Every row comes from one small tree of marks. The marks that hang from a mark follow it in brackets, in alphabetical order. Every link used is in the known rows. Which tree was each row made from?
(in the rows, 128 means zero)
Known rows:
giru(zonifu): [126 146 131 118 131 134 134 143 115 153 163 140  97 159 138 118]
giru(lovi malov zonifu): [118 113 191  85 160 150 100 128 105  91 150 110  91 135 105 145]
malov(giru): [156 120 122 131 110 112 137 140 144 131 189 169 122 133 134  91]
bedamu(lovi): [210 112  74 125  90 141 139 180 113 166 130  91 165 170 167  61]
dozo(giru(lovi)): [154 191 124 132 117 119 138 132 133 110  92 118  89 135 148  91]
zonifu(giru(dozo)): [ 96 147 108 106 101 141 144 159 165 138 146 181  96 118 108 132]
bedamu(lovi(giru(zonifu))): [169 122  77 139 116 140 159 146  98 157 163  88 161 161 162  70]
giru(lovi(bedamu) malov zonifu): [147  93 179  88 136 149 102 132 113 100 125 109 120 128 120 150]
lono(lovi(bedamu giru(malov zonifu) mezov)): [161 156  69 187 129 132 146  79 122 125  83  99 240 149 155 107]
giru(malov): [147 137 136 117 127 114 121 145 128 113 190 134 131 130 134 103]
malov(giru(dozo lovi zonifu)): [ 84  83 165 114 131 131 116 126 134 128 149 158  77 122  94 160]
lono(lovi(bedamu giru(dozo zonifu) mezov)): [137 163  49 202 110 129 149  79 124 139  66  92 225 152 149 116]
dozo(giru(lovi(mezov) zonifu)): [141 173 143 130 162 126 132 122 127 139  62 133  90 133 146 122]
giru(dozo lovi(bedamu mezov) zonifu): [128 116 130 135 119 133 105 119 117 136  53  91 122 134 116 162]
dozo(giru(malov)): [125 154 144 125 148 105 139 140 147 140 128 167 100 113 149 123]
giru(dozo lovi): [119 163 115 137  80 126 110 129 116  85 120  71  92 143 105 112]
giru(dozo malov): [ 73 109 144 125 124 108 112 142 136 129 172 140 109 111 106 156]

Which tree is each row?
[146  97  91 150 155 126 143 134 105 173 129  97 182 134 150 105]	bedamu(lovi(giru(dozo malov zonifu) mezov))
[103 136 182 102 170 131 124 127 131 127 100 150  72 116 129 153]	dozo(giru(lovi malov zonifu))
[249 179  85 148  83 120 116 127 114  90  77  59 175 154 156  54]	giru(lovi(bedamu mezov))
[124  76 149 128 131 123 113 121 139 142 107 153 120 115 110 157]	malov(giru(dozo lovi(bedamu mezov) zonifu))
[ 72  76 153 121 136 120 128 135 144 163 171 192  85 118 106 165]	malov(giru(dozo zonifu))
[157 147 146 119 126 117 128 133 143 110  87 131 112 111 146 121]	dozo(giru(lovi(bedamu) malov))
[ 78 118 139  90 126 139 133 158 169 133 160 195  99  99  97 156]	zonifu(giru(dozo malov))
[ 96 164 128 144 154 114 155  99 106 107 232 124 125 124 132 103]	lovi(giru(malov zonifu))
[109 131 142  95 137 143 117 142 160 103 112 157 113 100  92 143]	zonifu(giru(dozo lovi(mezov) malov))
[ 86 114 115 153 118 110 150 101 121 129 185 127 147 102 133 148]	lovi(bedamu giru(dozo malov zonifu))
[162 130 136  79 106 154 127 154 159  90 132 155 128 111 114 116]	zonifu(giru(lovi(bedamu) malov))
[100  72 176 112 155 132  89 118 122 127  72 112 127 105 101 196]	giru(dozo lovi(bedamu mezov) malov zonifu)
[174 100 169 104 158 138  98 122 113 112  90 104 150 124 129 143]	giru(lovi(bedamu mezov) malov zonifu)
[ 26  74 183 103 164 127 110 137 128 161 165 167  79 111  95 208]	giru(dozo malov zonifu)
[142 158  68 194 126  96 156  88 117 152 120 106 189 117 157 112]	lovi(bedamu giru(dozo zonifu) mezov)
[109 154  61 185  87 140 154  89 123 127 102  96 195 156 140 125]	lono(lovi(bedamu giru(dozo zonifu)))
